Every row comes from one small tree of marks. The marks that hang from a mark follow it in brackets, in alphabetical order. Every link used is in the known rows. Which tree was each row made from?
Known rows
nipa(fovusa): [.02 -.15 .02 .26 .05 -.26 -.16 -.04 -.30 .03 .04 .08 .11 -.22 .03 -.04 -.21 .00 .19 .26 -.18]
samob(dogema(mudori) fovusa(nipa popiles)): [.26 .00 .09 -.03 -.35 -.27 .27 -.40 -.07 .29 .25 -.04 -.09 .08 -.08 -.14 -.10 .00 .23 .31 -.09]
fovusa(popiles(dogema) vagu): [-.05 .08 -.19 -.01 -.16 .38 .01 .50 .02 -.11 -.10 .23 .26 -.32 .21 -.04 .15 -.15 .31 .26 -.09]
popiles(dogema(mudori vagu)): [-.07 .12 -.03 .27 -.05 .20 -.07 -.09 -.03 .15 -.06 .12 .05 -.12 .19 -.15 .07 -.06 .04 .30 .10]
samob(dogema): [.03 .14 -.08 .35 -.13 -.53 -.13 -.11 -.30 .18 .19 -.14 .07 .09 -.03 -.10 -.07 .00 .32 .26 -.04]
nipa(dogema(forado mudori)): [.16 .12 -.12 .33 .04 -.20 -.05 .14 -.44 .37 .11 .06 .09 .25 -.01 -.04 .04 -.03 -.07 .38 -.11]
dogema(mudori popiles samob vagu): [-.28 .08 .08 .08 -.14 -.09 .12 -.52 .04 .08 .02 -.05 -.07 .01 .21 -.13 .13 -.04 -.11 .33 .18]
popiles(dogema(forado vagu)): [-.09 .05 -.08 .34 .00 .01 -.24 .22 -.15 .34 .09 .07 .11 .21 .24 -.04 .00 -.11 .10 .24 -.01]
dogema(forado): [.11 -.05 -.07 .38 -.02 -.37 -.20 .32 -.37 .30 .09 .09 .12 .21 .09 .01 .00 -.09 .14 .28 -.12]
forado(fovusa(nipa(dogema(samob)) vagu)): [-.50 .10 -.05 -.04 -.11 -.43 -.06 .16 -.30 -.24 .39 -.07 .10 .11 -.20 .04 .02 -.11 .25 .27 -.20]
forado(fovusa(nipa(dogema(popiles)) vagu)): [-.35 .00 -.08 -.08 -.04 -.13 -.05 .08 -.23 -.08 .11 .05 -.14 .11 -.04 -.05 -.03 -.12 .13 .33 -.22]
forado(fovusa(vagu)): [-.36 .02 -.07 .09 .03 .01 -.12 .44 -.23 -.12 .02 .16 .07 .06 -.01 .07 .14 -.12 .27 .23 -.13]
nipa(dogema(mudori) fovusa(popiles vagu)): [-.05 .05 -.05 -.23 -.01 .20 .25 .18 -.14 -.24 -.06 .13 .19 -.30 .05 -.02 .03 .00 .04 .35 -.23]
dogema(vagu): [-.22 .07 .04 .30 -.07 -.28 -.15 -.10 -.40 -.01 .04 .02 -.02 -.02 .23 -.08 -.14 -.11 .25 .26 .01]
nipa(dogema fovusa(popiles)): [.13 .02 -.02 .05 .03 -.19 .01 -.19 -.52 -.19 .12 .07 .17 -.34 .08 -.03 -.27 .02 .18 .31 -.29]
forado(fovusa(nipa popiles(dogema) vagu)): [-.15 -.11 -.09 -.15 -.17 .20 .07 .61 -.03 -.21 .07 .24 .16 -.13 .04 .01 .14 -.14 .30 .25 -.19]
forado(fovusa(popiles(dogema(mudori)) vagu)): [-.14 .03 -.14 -.14 -.02 .59 .21 .52 .12 -.16 -.09 .34 .19 -.20 .08 .02 .41 -.07 .08 .29 -.07]
samob(dogema(forado(fovusa))): [-.02 .03 -.08 .27 .04 -.39 -.11 .13 -.32 .29 .35 -.06 .06 .49 -.15 .08 .08 .01 .16 .22 -.14]
nipa(dogema(mudori vagu) fovusa(popiles)): [-.07 .08 .09 -.11 .01 .00 .22 -.34 -.35 -.24 .04 .05 .07 -.24 .19 -.06 -.15 .05 -.02 .33 -.13]
samob(fovusa(nipa vagu)): [-.19 -.05 .03 .07 -.23 -.17 -.15 .12 -.08 .20 .07 .07 -.07 .07 -.06 -.07 -.16 -.19 .39 .24 -.18]
dogema(mudori samob): [-.04 .06 -.01 .27 -.14 -.25 .06 -.16 -.15 .11 .13 .00 .12 -.09 -.02 -.07 .12 -.02 .04 .33 .06]
dogema(mudori popiles samob): [-.01 .04 -.02 .16 -.14 -.08 .10 -.35 .04 .17 .02 .01 .01 -.09 .08 -.14 .15 -.01 -.09 .36 .10]
forado(fovusa): [-.13 -.03 -.04 .30 .07 -.24 -.15 .09 -.47 .00 .14 .15 .00 -.01 -.01 .01 -.01 -.06 .21 .25 -.12]
popiles(dogema(forado(fovusa) mudori samob)): [-.07 .00 -.14 .24 .08 .11 -.01 .21 .02 .29 .26 .12 .19 .22 -.13 .05 .35 .00 -.13 .27 -.02]

Write each row's tree
[.28 -.11 -.03 .03 .00 .38 .15 .06 .08 .00 -.08 .24 .22 -.44 .10 -.09 .07 .04 .01 .31 -.11] => nipa(fovusa(popiles(dogema(mudori))))
[.00 -.21 .05 .02 -.16 -.30 .10 .14 -.50 -.21 .19 .15 .03 -.05 .06 .02 -.08 -.09 .29 .29 -.20] => forado(fovusa(nipa popiles))
[-.30 .09 -.16 -.02 .13 .09 -.13 .30 -.26 .12 .08 .09 -.03 .34 .01 .07 .16 -.11 -.02 .29 -.20] => nipa(dogema(forado(fovusa(vagu)) popiles))
[-.21 .03 -.16 -.09 -.02 .49 .03 .54 -.02 -.24 -.01 .31 .21 -.22 .12 .06 .24 -.11 .26 .22 -.15] => forado(fovusa(popiles(dogema) vagu))
[.14 .03 -.10 .26 -.08 -.35 -.09 -.09 -.11 .50 .14 -.11 .01 .40 .05 -.07 .04 -.02 .04 .30 -.02] => samob(dogema(forado popiles))
[-.04 -.04 .06 .11 -.04 .07 .05 -.02 -.06 .34 -.10 .08 -.12 .31 .31 -.07 .14 -.08 -.21 .34 .08] => dogema(forado mudori popiles vagu)
[.26 .09 -.06 .13 -.11 .44 .07 -.23 .03 .28 .00 .28 .06 -.27 .07 -.13 .06 -.05 .10 .29 -.06] => samob(fovusa(popiles(dogema(mudori))))
[-.10 .09 .01 .15 -.10 -.29 -.05 -.20 -.11 .37 .15 -.18 -.08 .47 .19 -.08 .01 -.04 .05 .27 .04] => samob(dogema(forado popiles vagu))
[-.10 -.03 -.11 -.01 -.13 -.24 -.10 .37 -.20 .26 .05 -.01 .00 .36 .06 -.06 -.04 -.16 .07 .37 -.20] => fovusa(nipa(dogema(forado popiles)) vagu)
[-.32 .00 .05 .03 -.31 -.29 -.08 -.11 .05 .09 .24 -.04 .01 .09 -.14 -.04 -.07 -.17 .36 .21 -.12] => dogema(samob(fovusa(nipa vagu)))
[.34 .02 -.07 .14 -.06 .42 .05 .03 .06 .46 .04 .29 .09 .06 .08 -.03 .14 -.05 -.01 .29 -.09] => samob(fovusa(popiles(dogema(forado mudori))))
[-.21 .18 -.03 .24 -.11 .06 .01 -.20 .08 .08 .12 -.01 .12 -.10 .11 -.12 .13 -.04 .00 .28 .15] => popiles(dogema(mudori samob vagu))
[-.06 -.08 -.11 -.11 -.03 .43 .01 .50 .11 -.20 -.10 .22 .29 -.39 .13 .00 .06 -.06 .26 .24 -.18] => nipa(fovusa(popiles(dogema) vagu))
[.08 .09 -.12 .16 -.18 .00 .01 -.07 -.07 -.10 .18 .07 .30 -.33 .12 -.06 .06 -.07 .22 .25 -.02] => fovusa(popiles(dogema(samob)))
[-.04 .01 .06 -.05 .06 -.15 .00 -.07 -.47 -.10 .18 .03 .13 .09 .24 .05 -.21 -.02 .06 .28 -.24] => nipa(dogema(forado vagu) fovusa(popiles))
[-.01 .23 -.05 .28 -.02 -.21 -.07 -.52 -.21 .47 .35 -.01 .02 .30 -.19 -.02 .00 -.03 -.06 .30 -.12] => nipa(dogema(forado mudori samob(fovusa)))
[-.12 .08 .06 .06 -.13 -.28 .08 -.42 -.27 .14 .04 -.09 -.20 .08 .19 -.22 -.16 -.06 -.07 .42 -.01] => fovusa(nipa(dogema(mudori popiles vagu)))
[-.12 -.03 .02 .19 -.03 -.10 -.14 -.05 -.23 .29 .00 .05 -.10 .32 .33 -.04 -.01 -.12 -.02 .28 .01] => dogema(forado popiles vagu)
[-.14 .11 .07 .16 -.14 -.45 .04 -.24 -.43 .08 .14 -.10 -.09 .08 .11 -.16 -.18 -.08 .07 .38 -.06] => fovusa(nipa(dogema(mudori vagu)))
